Every row comes from one small tree of marks. The marks that hang from a mark follow it in brackets, in the order of their numbers. Every link used is in the known rows. Which tree was each row made from?
Known rows:
q_128(q_693 q_988(q_846)): [ -9  -5  -5 -16  11  -4  11 -16   4  -3 -22   8   8  -7  -5 -18   5   4
  -8  -7   5  -1  20  10 -12   6   9   7  15 -21  -2 -21   8 -19  18 -10
  -4   4   8   4   3  -9  -1 -10   7  -6   3  -2   9  -6  19   6 -17   2
  17   3]
q_128(q_337(q_846(q_988)) q_693): [-15  -1  -4  -3  10   1  12   9   7 -18 -22  -9  16  -8  19 -27  -9   3
   5  -6   2   2  -4  11  -2  -5  18  -3  17   1 -15 -12   1  -7   2  -3
 -27 -18 -14  20  12  -8  -7  18   7  32   0   8 -14  -3  11  -3  -3   7
  13 -17]
q_684(q_337 q_693(q_846) q_988): [-16  -7   6   7  -7 -14  12  10   7  28 -14  -5  10  -5  10   6  29 -10
 -17   1   0  19  -9 -24  19 -15   3  -3  18 -12  10   4  11 -13 -20  -4
   2  31 -30  19  -8  33 -14 -11  18   3  14  -7   1   0  -5  12  22  21
   8  19]
q_693(q_846): [ -2  -6   4   3  -4   5   0  10  -2   1  -2  -3  -3   3   4   0   8 -10
  -3   7   7   0  -1  -4   7 -13   4 -12  11  -5   1   6  -5   3 -12  -1
  -8  13  -1  -2   1  17  -3  10  14  19  -3  -3   0   1  -4   3   4   7
   3  -9]
q_128(q_337(q_684) q_988): [-17  -8  -2 -11   0   1  21  -7 -11  -6  -3  -9  20  -2  19 -35  -9 -23
  20  -3  10  18  20  -1  15  -8  27  -7  14 -17  13 -29  -6  -2   5  13
   9 -17  11  10  -9 -31   5 -11  16 -12 -16  -9  -8  10  12  12 -10   3
   2  -8]
q_128(q_988): [ -1   2  -3   4  -2  -1   8 -24  -4  -5  -3   6  -2  -1  -4  -3   6  -5
   3  -1   7   6   5   8   2  -2   4  -9   7 -10   1  -6   9  -1  11  -5
  12  -2   0  -1 -15 -17   2 -11   1  -5  -1 -10  -4   1  15  -4  -9   7
   2   5]
q_337(q_684(q_988)): [-12   0 -11   1   0 -11   4  12  -6   8   4  -3  24   8  15 -12  -6 -24
  15 -13  -4  23   6  -6  11 -11  -3  -3  10 -22  10  -8  -7 -10  -9   9
  10  -9  -4  12   0  -4  -2   1   7 -10   0  -9  -1   2  -6  16   7   3
   3  10]
q_684(q_337 q_693 q_988(q_846)): [-19 -13  -1  -6   1 -18   6   0  15  39 -12  -7  17  -2  10  -5  24  -6
 -24  -4 -11  19   7 -16   6  -1  15  15  12 -12   4  -8  10 -24   0  -3
   2  28 -22  22   4  36 -17 -19  10 -17  22   2  11 -10   1  18  21  22
  19  26]
q_128(q_337(q_684) q_693): [-15  -5   5 -15  13  -3   9  28  -6 -18 -14  -7  20 -12  12 -34 -23  -3
  20  -1   3   1  18  -9   0   1  18   0  20 -11  10 -17 -11 -16   0  14
 -10 -22   9  25   8 -11   0  -1   7  -3 -21  -6  -9   8   4  18  -3 -10
   8 -15]
q_684(q_337(q_128) q_693 q_988(q_846)): [-24 -13   6  -7   1 -21  -3 -19  23  37 -13  -3  23   1   9   4  33  -3
 -18   4 -19   3  -8 -26  12   3  18  27  21 -12   0   0  17 -13 -12 -11
   0  29 -38  14  11  30  -6 -23  13 -15  28   6  14  -9   2   7  15  30
   3  26]
q_337(q_684(q_693)): [-18 -13  11  -4  -7 -11  21  10  11   9   0 -13  12  -5  14 -12   2  -8
   6  -6  -3   6  10   0  -8  -4   8  -6   2  -2   7  -7  -8 -16   9  18
   6 -11 -10  15  -8   4 -16 -27   6  -4   3  -3  -9   1   0  11  10   4
  11   1]
q_337(q_684): [-10  -4   1  -2  -1  -1  11  10  -2  -1   0  -6  13   0  10 -13  -9 -21
   8   0  -1  11   7  -2   5  -4   7  -8   1  -8  12  -4  -7  -7   0  17
   5 -15   5   4  -6 -10   0  -7   5  -7   0   2  -2  -3  -1  15   5  -2
   3  -5]
q_128(q_693): [  0  -2   4  -4  12  -7   3  11   3 -10 -16  11   2 -10  -4 -10  -4  17
   1  -4  -1 -10  -1  -2 -14   9  -3  -2   9  -3   1  -3   2 -13   2  -2
  -8  -4   2   8   8  -6   0   0  -7   0   3  -3  -3   2   4   4  -4 -10
   7  -2]
q_337(q_128(q_988) q_684(q_693) q_846): [-24 -25  16   4 -16  -4  16 -31  21   9  -2 -23  17  -4  22 -10  19 -21
   9   7  -3   4  -7  -5  13  -3  19  -9  19 -13  -4  -1   6  -7  -9  10
  12  -7 -38  -2 -11  -9   2 -26   9   8  17 -10 -24  -7  10 -22  -3  22
  -5   6]
q_128(q_337(q_684) q_693 q_988(q_846)): [-24  -8  -4 -27  17   1  22   1  -3  -8 -23  -7  26  -8  15 -46 -11 -16
  12  -6   2   7  34  -1  -5  -2  31   6  30 -29   7 -37  -5 -21  18   8
  -9 -14  15  18   7 -19   2 -18  16  -9 -15 -10   2   3  24  25 -12   3
  22 -12]
q_684(q_988): [ -1   3 -13   4   0 -13  -6   1  -7  11   5   1   6   8   2   2   2  -9
   5 -11  -2  13  -5  -9   7  -7  -5   5   3 -15  -6  -6   4  -4  -9  -7
   3   2  -9   8   2   3  -4  10  -1  -8   8  -7  -1   3   3   5   1  -1
  -2  11]
q_693(q_846(q_988)): [  4  -2   2  12 -10   3  13  -3   3  -8 -11  -2   1   9   1   0   9 -13
   3  -1   2   8  -5  12  -5 -22   6 -12   3   0   0   5   0   1   7  -7
 -12  10  -7  -1   4   9  -6  16  21  25   9  12   3 -10   2   6  19  15
   2 -16]
q_846(q_988): [  2   2  -4   5  -2  -4  13 -11   4  -7  -5  -2   4   5  -3  -4   0  -1
  12  -3   1   2  -4  20 -11  -5   2  -5  -5   8  -3  -5  -2   2  15  -2
  -3  -9  -5   1  -1 -12  -7   2   6   8   7  13  -2  -9   5   5   6  17
   6  -8]
q_337(q_128 q_684(q_693) q_846(q_988)): [-23 -16  15  10 -18 -11  24 -14  25   4  -3 -25  17   3  27 -10  10 -20
  15   2 -11   3 -10   4  -2  -7  14  -7   9   5  -3   9   2  -8  -3  11
  -7 -13 -42   5  -3   3  -4 -14  12  27  25  12 -20 -18   3 -12  16  29
  -3  -3]

Which tree is each row?
[-28 -14   4   2 -11  -2  31   3  15   3 -12 -34  23  -6  36 -30  -8 -24
  12  -5   0  18  10   8   1 -20  30  -8   9   5  -3 -14  -8 -10   6  19
 -12 -25 -22  16   1   6 -14  -5  18  25   4  10 -19  -3  11   9  16  25
  18 -16]
q_128(q_337(q_684(q_693) q_846(q_988)))
[-29 -19   9  -3  -8   2  17   7   6  10  -8 -33  23  -9  38 -24 -12 -25
   0  -2   4  12   6  -9  10  -8  23  -5  17  -5  -2 -10 -10 -16 -10  22
  -4 -13 -21  18   2  11  -9 -11   9  20 -14  -6 -23   3   7   6   5   6
  17  -9]
q_128(q_337(q_684(q_693) q_846))
[ -9 -12  -3  -6  -2  -1  -3 -41  13   8  -5  -3   9   5  -2  -4  20 -11
  -1   7 -11  -2  10  -3   2  -2  16  18  16 -17  -7  -5  16   2   5 -13
   8  11  -3  -6   4  -9  13 -10   8  -3  12   5   7  -5  11 -13 -12  21
  -6   2]
q_337(q_128(q_988(q_846)))
[-21 -21  18  11 -14  -9  31  -6  16   0 -14 -22  19   7  13 -13  14 -17
  23   8 -13  -2  -3   2  -3 -20  16 -10  17  -6  10   6   3  -5  -1   9
  -8   3 -27  11  -1   8  -1 -16  25  26  20   9 -13 -11   5   3  21  29
  -4 -13]
q_337(q_128 q_684(q_693(q_846(q_988))))
[-24 -13   0   7 -13 -15  16   6   6  26   0 -22  26   4  30  -4   3 -26
  -2 -10  -3  24  -6 -11   8 -13   8  -5  13 -14  -6  -1  -3 -20 -14  11
   5  -6 -29  18  -9  14 -18  -6   1  10  14 -12 -19  -3   3   7  12   8
  10  12]
q_337(q_684(q_693 q_988) q_846)
[-13 -12   4  -9  12  -6   3 -26  10  -6 -21   6  12  -8  -9 -10  16   8
   4   1  -9 -12  11   3 -10   7  17  18  22 -20  -4 -12  14  -9   4 -12
  -5   4  -6   2  12 -14  18 -11   8  -5  14  -2   8  -5  19  -6 -19  11
  -2   5]
q_337(q_128(q_693 q_988(q_846)))
[-26  -3 -21 -17   1  -3   4  14  -8  18  -6 -18  34  14  30 -34 -15 -34
   8 -12  -4  28  27 -11  13 -23  26  12  19 -29   3 -26 -12 -17  -5   9
  -4  -4   5  25  13  14  -5  -3  20 -12 -15  -2   5  -2   9  35   3   8
  19  -5]
q_128(q_337(q_684(q_988(q_846))))
[-11 -10   4  -2  12   5  13   5  -7 -19 -23   4   9 -13   4 -26   2  -1
   8  -4  15  -3   7   1   2 -13  18 -12  37 -27   3 -18  -1  -7  -1 -10
 -18   4   3  18   7 -12   7   7  14  14 -20 -19  -6  15  18   8 -19  -4
   9 -13]
q_128(q_337 q_693(q_846) q_988)
[-31 -20   8  -6  -8  -1  29  -6  -2   3 -16 -21  20  -7  25 -30   5 -23
  11   0  11  12  17  -5  14 -21  30 -19  30 -21  14 -20  -9 -10   2  13
   1  -5  -7  19 -10  -2  -8 -23  23  10 -17 -19 -15  12  15  17   1  15
  13 -11]
q_128(q_337(q_684(q_693(q_846))) q_988)
[ -7  -7  12   6   8 -16  -7  14   4   1 -18  17  18  -6  -3  -6  24  -5
  -4  12  -5  -3 -21 -34  18   0   4   4  37 -20   3   6   9  -5 -34 -16
 -14  29 -32  19  11  12   8  12  13  -2  25  -3   5   5  -8  -4   7   8
 -17  16]
q_684(q_337(q_128(q_693(q_846))) q_988)
[ -8  -7  18  -8   0  -2   2 -27  17   0 -15   9   9 -20   2  -8  28  -5
 -13  18  -4  -8 -24 -13  20  18  14  -1  31  -8  -3  10  18  -5 -15  -7
  -2   9 -38  -5  -1 -16  11   0  -2   0  27  -5  -7  -6   6 -29 -10  12
 -16  21]
q_684(q_337(q_128(q_693 q_988) q_846))
[-18  -7   8  -3   9   0  28  32  -5 -30 -26  -9  26  -4  18 -36 -13 -14
  23  -3   3   7  18   4  -3 -22  26 -15  28 -18  10 -21 -15 -11   6  13
 -25 -15   2  29  11  -4  -4  11  26  26  -9  10 -10   3   6  23   9   4
  15 -32]
q_128(q_337(q_684) q_693(q_846(q_988)))
[-16 -17  23   1  -5 -11  13 -38  24  10 -16  -2   7 -16   2   3  31  11
  -6  13  -7  -5 -15 -12  15  10  14   1  20  -7   9   2  18  -1   0  -7
  11  16 -35  -1 -13 -10  10 -36   6 -16  23 -10  -2  -1   9 -18  -1  28
 -13  28]
q_684(q_337(q_128(q_988)) q_693)
[ -8  -5  16  -6   7  -6   4 -22  17  -9 -19  18   9 -20  -8  -7  25  11
  -1  17  -1 -12 -15 -16  10  22  11   6  26  -8   6   3  18  -5  -2 -11
   3  10 -23   4  -3 -27  16 -13   0 -16  19  -9   4   0   3 -16  -7  13
 -19  20]
q_684(q_337(q_128(q_693 q_988)))
[-20 -15  20   1  -3 -15  12  -9  16   7  -3 -16  17  -3  10  -7  11  -6
  16   7 -13  -7   4 -11  -1  -1  11   2  10   0  11   0   0  -6  -7  13
   3  -6 -24  10  -2  -1   6 -32   7   0  10  -1  -8   0  -3  -4   9  12
 -10   3]
q_337(q_128 q_684(q_693))
[ -3  -5  10   6   6  -6   8   0  10 -23 -22   6   9   1  -8  -5  14   7
  18   2  -3 -17 -12   3  -7 -14  10  -5  24  -5  -3   5   6   0  -6 -18
 -25   6 -17   5  13   3  10   8  17  33  17   9  -1  -3   4 -12   2  12
  -7 -19]
q_337(q_128(q_693(q_846(q_988))))
[ -2  -2   2   6   7   0  22  14   0 -17 -25   6   6  -2  -6 -10   0   4
  11  -5   1  -2  -5  17 -15 -14   5 -15  15  -6  -3  -3  -1  -8   6  -8
 -22   7  -3   9   1   3  -8  12  18  33   7   7  -5  -4   1   3   6   7
   9 -19]
q_128(q_693(q_846(q_988)))
[-17 -13  23   0  -6   0  13   0  10  18 -16  -6   2 -14   4   7  23   3
 -21  12   5   0  -7 -12   5  -3  12  -9  18   1  12  11   7  -5  -6   2
  -2  25 -24  12  -7  33 -12 -17  16   9  14   0  -1   3  -4   6  24  19
  11  10]
q_684(q_337 q_693(q_846))
[-28 -16  -1   0  -2 -12  19  24  -7  10 -10 -22  33   4  31 -23   3 -24
  11  -9   5  24   8 -22  14 -33  26 -12  26 -30   8 -22 -12 -14 -15  12
  -5   4 -14  34   3  24 -14  -7  26   7 -10 -14 -16  13   4  27  12  11
  17  -6]
q_128(q_337(q_684(q_693(q_846) q_988)))
[-14  -8   0 -10   5   9  11  -5  -4  -7 -16   0  14 -18  16 -26  -1   2
  -3  -2  12   5   0  -1   7  -3  21  -3  25 -14 -16 -15   0  -8  -1  -9
  -8 -14 -11  17   4 -18   2   9   2  13  -9 -18 -16   6  22 -10 -21  -7
  13  -7]
q_128(q_337(q_846) q_693 q_988)
[-11  -9  12   1   5  -6  23   9   7 -23 -21  -3  18   3   6 -22   4 -13
  26  11  -5  -7  -2   4  -9 -13  16  -9  26 -10   8   4  -8  -6  -7   4
 -20  -4 -11  14   9  -5   6  10  27  25  16  10  -7  -6  -3   3   9  11
  -6 -22]
q_337(q_128(q_693(q_846(q_988))) q_684)
